Each row was made from one walk, in order. Every step used is in the known rows, and no mark comes twice. Write each row's walk.
(in the rows, 128 means zero)
Known rows:
u -> d -> w -> g -> c -> f -> r: [139 212 100 148 127 128  96 139 116 111  87  81 138 135 141 116 145 163
 148 121 152  66 130 122 126 114  67  63  81 163]
f -> u -> d: [ 97 107  73 151  95 156 133  88 150 163 163 139 129 123 168 150 154 101
  92 110 135 119 152  87 120 114 176 180 129 130]
w -> v -> b: [ 97 136  89 117 105 177 146 167 135 123 170 185 168 156 106 122  90 147
 119  92  98 183 135 124 109 164 122 165 220  70]
u -> d: [ 92 111  73 120  92 174 137  77 113 171 144 148 159 148 137 145 124  94
  86  94 113 146 170  92 124 113 149 157 151  94]
p -> d: [ 96  93  92 107 144 155 118 113  83 181 137 140 141 158 140 113 138  62
 101 126 119 155 163 102 134 133 122 139 158 113]
e -> r -> f -> w -> g -> c: [177 143 178 117 164 137 185 155 146 126 115 150 134 111 123  84 115 144
 146 180 137 124  94 131 113 123 113 134  99 150]
r -> f -> u -> d -> w -> g: [ 91 124 147 133  53 124 111  96 171  78 125 108 122  67 160 127 187 160
 129 142 167  82 111 124 123  87 164 164  73 126]
p -> d -> w -> f -> u: [105 106 128 166 134  99 106 117 110 137 140 101 126 121 136 117 175  73
 153 134 121 104 129  93 110 151 108 122 137 124]
f -> r -> e: [ 77  97 136  98 165 155 169 118 144 109 115 155 134 151 131  89 133 144
 183 128 105 135 138 140 148 121 197 131 116 115]
u -> d -> w: [ 87  97  77 114  89 145 105  74 127 140 140 113 163 137 125 142 115  96
  87  85 131 133 150  91 122  85 132 120 119  86]
c -> f -> u: [105 151 105 132 124 151 122 155 101 125 128 125 102 116 147 131 144 127
 142 145 135 104 131 136 140 168 155 152 113 148]
c -> f: [101 149 102  95 123 163 129 146  70 136 106 137 130 141 120 135 112 120
 131 134 112 136 143 143 146 165 136 121 133 116]
w -> g -> c: [165 187 113 117 163 165 135 155 103 166 116 157 116 162 121 138 122 105
 125 142 120 146 152 114 134 152  71 120 167 141]
c -> g: [ 82 145  99  75 126 201 117 155  91 164 125 187 111 127 125 137 117 135
 100 110 137 173 128 153 156 171 117  90 143  98]
e -> r -> f -> u -> d: [ 89  75 106 157  97 167 167  62 159 141 168 141 157 101 134 100 151 125
 132 145 141  82 131  92 105  78 216 191  89 118]
d -> w -> g -> c -> f -> r -> e: [137 187 149 112 167 110 113 156 132  74  70  95 118 130 116  77 145 195
 206 149 129  78 133 158 154 135  92  46  71 161]
v -> b: [105 110  82 114 117 191 143 147 103 127 157 156 138 149 106 129  94 101
 116  92 111 181 150 119 134 129 139 160 186  94]
u -> d -> p: [ 94 105  89 129  96 154  87  48 127 176 141 145 155 141 130 170 133 103
  88  93 113 165 191 124 141  85 178 146 158  99]
g -> c: [161 144  81 116 188 173 146 121 113 167 121 152 137 176 108 138 105  72
 118 125 128 148 156 112 129 155 102 139 177 135]
f -> w -> d -> u: [176  81 182 138 121  84 129 152 156 124 152 111 119 126 120 164  87 147
  89  96 133 174  91 150 147 115 117 144 154 140]
d -> w -> f -> r: [ 83 148 157 138 166 119 132 147 123  88 108 121 133 153 100 111 126 110
 196 118 113 116 109 142 112 128 125  90 129 106]
p -> d -> w -> v -> b: [ 90 102  92 124 101 128  95 145 121 127 178 140 185 142 113  92 125 113
 109  88 105 161 136 107 109 129  87 134 194  73]
g -> c -> f -> w: [181 163 105 121 168 130 151 163 111 123  93 123 119 133 135 140 108 122
 116 138 133 118 109 137 126 179  83 103 120 159]
d -> p: [101 117 122  98 149 149  99  96 118 155 136 162 124 153 110 148 117  87
 115 118 112 188 162 149 157 106 181 137 159 109]
e -> r -> f -> w -> g: [123 118 198 100 123 135 178 157 137 112 131 160 130  99 131  83 118 168
 140 175 125 139  85 148 115 106 164 138  85 120]
n -> b: [ 98 153 104  76 151 145 143 162  95 147 116 161 128 137 125 117 101  99
  89  99 110 140 147  91 114 118 172 137 178 128]
g -> c -> f -> w -> d -> p: [214 146 156 145 159  60  97 143 135 129 121 115  82 122 117 158 108 154
 122 136 121 137 133 179 125 156  97  89 141 164]
g -> c -> f -> r -> e: [134 151 108 115 195 147 161 129 122 103  70 128 132 162 117  96 135 159
 200 154 118  95 145 148 146 166 133 101 108 155]
p -> d -> u: [122  83 107 119 131 149  93 101  94 167 132 114 163 153 118 135 133  76
  92 109 125 166 148 108 166 115 119 155 165 145]

Which walk is each row?
[163  52 209 135 126  86 162 127 167 107 154 118 146 102  88 112  89 174
 129 136 130 143  69 153 132  78 158 151 118 131]	e -> r -> f -> w -> d -> u
[ 85 158 145 143 166 149 168 157 108 124 108 152 135 174 112 126 130 113
 192 138 103 132 123 133 105 157 141 127 166 120]	w -> f -> r
[138  62 213 124 139  73 142 106 169 118 162 150 116 102  99 108 100 158
 134 150 121 151 104 176 111  69 202 140 109 108]	e -> r -> f -> w -> d -> p
[160 186 106 121 143 115  66 142  66 151  91  78 126 129 130 103 153 111
 130 154 133  99 152 116 132 158  26  63 112 157]	p -> d -> w -> g -> c -> f
[148  92 165 123 125  88 156 159 142 130 157 151  94 131 138 137  94 130
 103 117 126 155 113 144 110 138 123 130 147 113]	f -> w -> d
[236 134 151 150 147  69 120 170 133 125 109  84 110 133 107 167  89 166
 114 125 142 126  92 156 146 163  51 106 150 181]	g -> c -> f -> w -> d -> u
[ 68 105 135 146 103 112 145  74 146  95 105 109 171 140 126 114 155 165
 192 115  95  96 146 113 115 101 152  92 113  93]	u -> d -> w -> f -> r -> e
[153 199  89 137  89 130  85 121  97 145  95  83 141 130 132 144 134 153
 118 119 133  84 158 109 125 135  45  72  95 142]	u -> d -> w -> g -> c -> f
[ 92  89 118 141  84 132 110  37 183 108 131 137 127  88 146 162 185 129
 117 131 150 112 142 141 138  85 239 206 119 133]	r -> f -> u -> d -> p
[160  67 209 114 104  77 145 140 175  77 121 116 119  99 112 153 111 167
 113 130 149 144  69 175 146 109 144 181 140 140]	r -> f -> w -> d -> u
[112  75 169  99 145 137 195 123 141 110 142 151 151 108 119  81 104 128
 134 159 128 141  91 136 119 102 190 156  87 112]	e -> r -> f -> w
[170 209 122 143 150 116  87 181 118 112 109  87  89 104 135 125 150 144
 149 149 154  77 117 131 137 162  74  86  85 176]	d -> w -> g -> c -> f -> u
[ 91 129 105 145  81 126 115  90 105 142 125 112 168 148 112 157 134 101
 129 103 101 124 147  90 105 123 109 108 145  81]	u -> d -> w -> f
[172 179 107 152 144 105  70 161  94 135 111  78 101 101 156  99 184 123
 132 160 160  70 131 112 128 160  45  87  89 191]	p -> d -> w -> g -> c -> f -> u
[ 73 130 118 157 115 122 131 103 134 109 118 106 161 158 121 128 137 118
 161 102 114 106 124 108  99 103 129 105 124  98]	u -> d -> w -> f -> r
[ 90  73 119 161 101 145 124  31 175 147 168 141 151  98 123 118 156 132
 128 142 135 120 154 116 126  50 252 188  90 126]	e -> r -> f -> u -> d -> p
[163 219 112 120 144 159 123 176  74 151  91 134 110 149 119 131 127 139
 142 153 118 118 150 136 136 186  55  98 143 161]	w -> g -> c -> f
[174 159 171 100 146 128 171 165 155  94  85 150 112 110 137 123 137 142
 130 170 155 127  91 153 128 161 105 152 121 159]	r -> f -> w -> g -> c
[131 150 172 100 118 133 146 186 123 128 132 157  97 119 162 126 117 140
 105 139 126 168 109 143 135 141 122 125 123 129]	f -> w -> g
[159 163  90 166 115 129  97 111 163 140 146  97 117 112 156 145 152 124
 101 108 162  90 142  82 126 109  88 120 105 158]	f -> u -> d -> w -> g -> c
[156  89 186 128 132  67 113 130 160 134 166 149  88 118 134 159 105 136
  99 112 120 186 124 172 130 110 160 127 146 119]	f -> w -> d -> p
[ 86 120 138 145 167  99 116 127  94 122 113 106 150 154 123  93 154  83
 180 126 110 110 124 115 107 129 102  95 134 113]	p -> d -> w -> f -> r
[210 145 145 136 152  77 145 173 122 133 119 117  92 129 129 143  96 154
 124 144 133 110 115 152 109 182  65  98 137 151]	g -> c -> f -> w -> d
[186 175 135 121 162 134 154 179 139 142 116 146 104 132 155 133 116 119
 106 138 134 153 111 122 130 162  73 114 136 157]	f -> w -> g -> c
[ 98 100 138 109 133 149 165 124 154  87 122 152 112 103 131 127 161 117
 150 153 152 112 108 137 137 142 203 203 120 133]	r -> f -> u
[ 95  98  85 148  93 132 107  82 161 122 163 102 135 109 158 141 146 101
  92  89 149 106 139  89 128  86 162 144  93 115]	f -> u -> d -> w
[141  63 201 120 138  92 189 129 149 108 161 150 126 111 112  82  90 159
 137 158 128 125  88 148  96  98 174 140 111  96]	e -> r -> f -> w -> d
[127 106 156 120 135 109  99 102 126 162 163 154 103 149  99 151 108 120
 122 117 111 178 165 166 138 109 162 125 176 104]	w -> d -> p
[160 177 119 115 160 135 109 147 120 137 118 119 122 147 113 129 118 106
 124 122 138 134 137 123 136 136  59  85 132 136]	d -> w -> g -> c
[107 127  99 183  83 142 145  99 128 164 143 139 135 137 151 167 161 113
 143 128 109 111 147  80  98 153 149 166 161 115]	w -> f -> u -> d
[174 110 176 136  99  77 104 179 123 109 130  96 115 112 120 160  94 183
 107 121 124 136  85 168 155 145 102 115 132 147]	c -> f -> w -> d -> u
[104 168 118 155  49 120  70 135 120 115 136  91 108  75 169 136 163 172
 119 126 150  75 137 114 128 116 116 100  59 135]	c -> f -> u -> d -> w -> g
[149 154  55 169 121 119  92  89 136 121 126  76 132 107 144 153 150 119
 115 111 160  65 142  93 122 134  95 115  84 156]	g -> c -> f -> u -> d -> w
[108  86 161  82 120 128 176 135 150  76 106 151 126 103 138 128 127 124
 126 155 138 138  84 156 133 141 173 174 115 117]	r -> f -> w
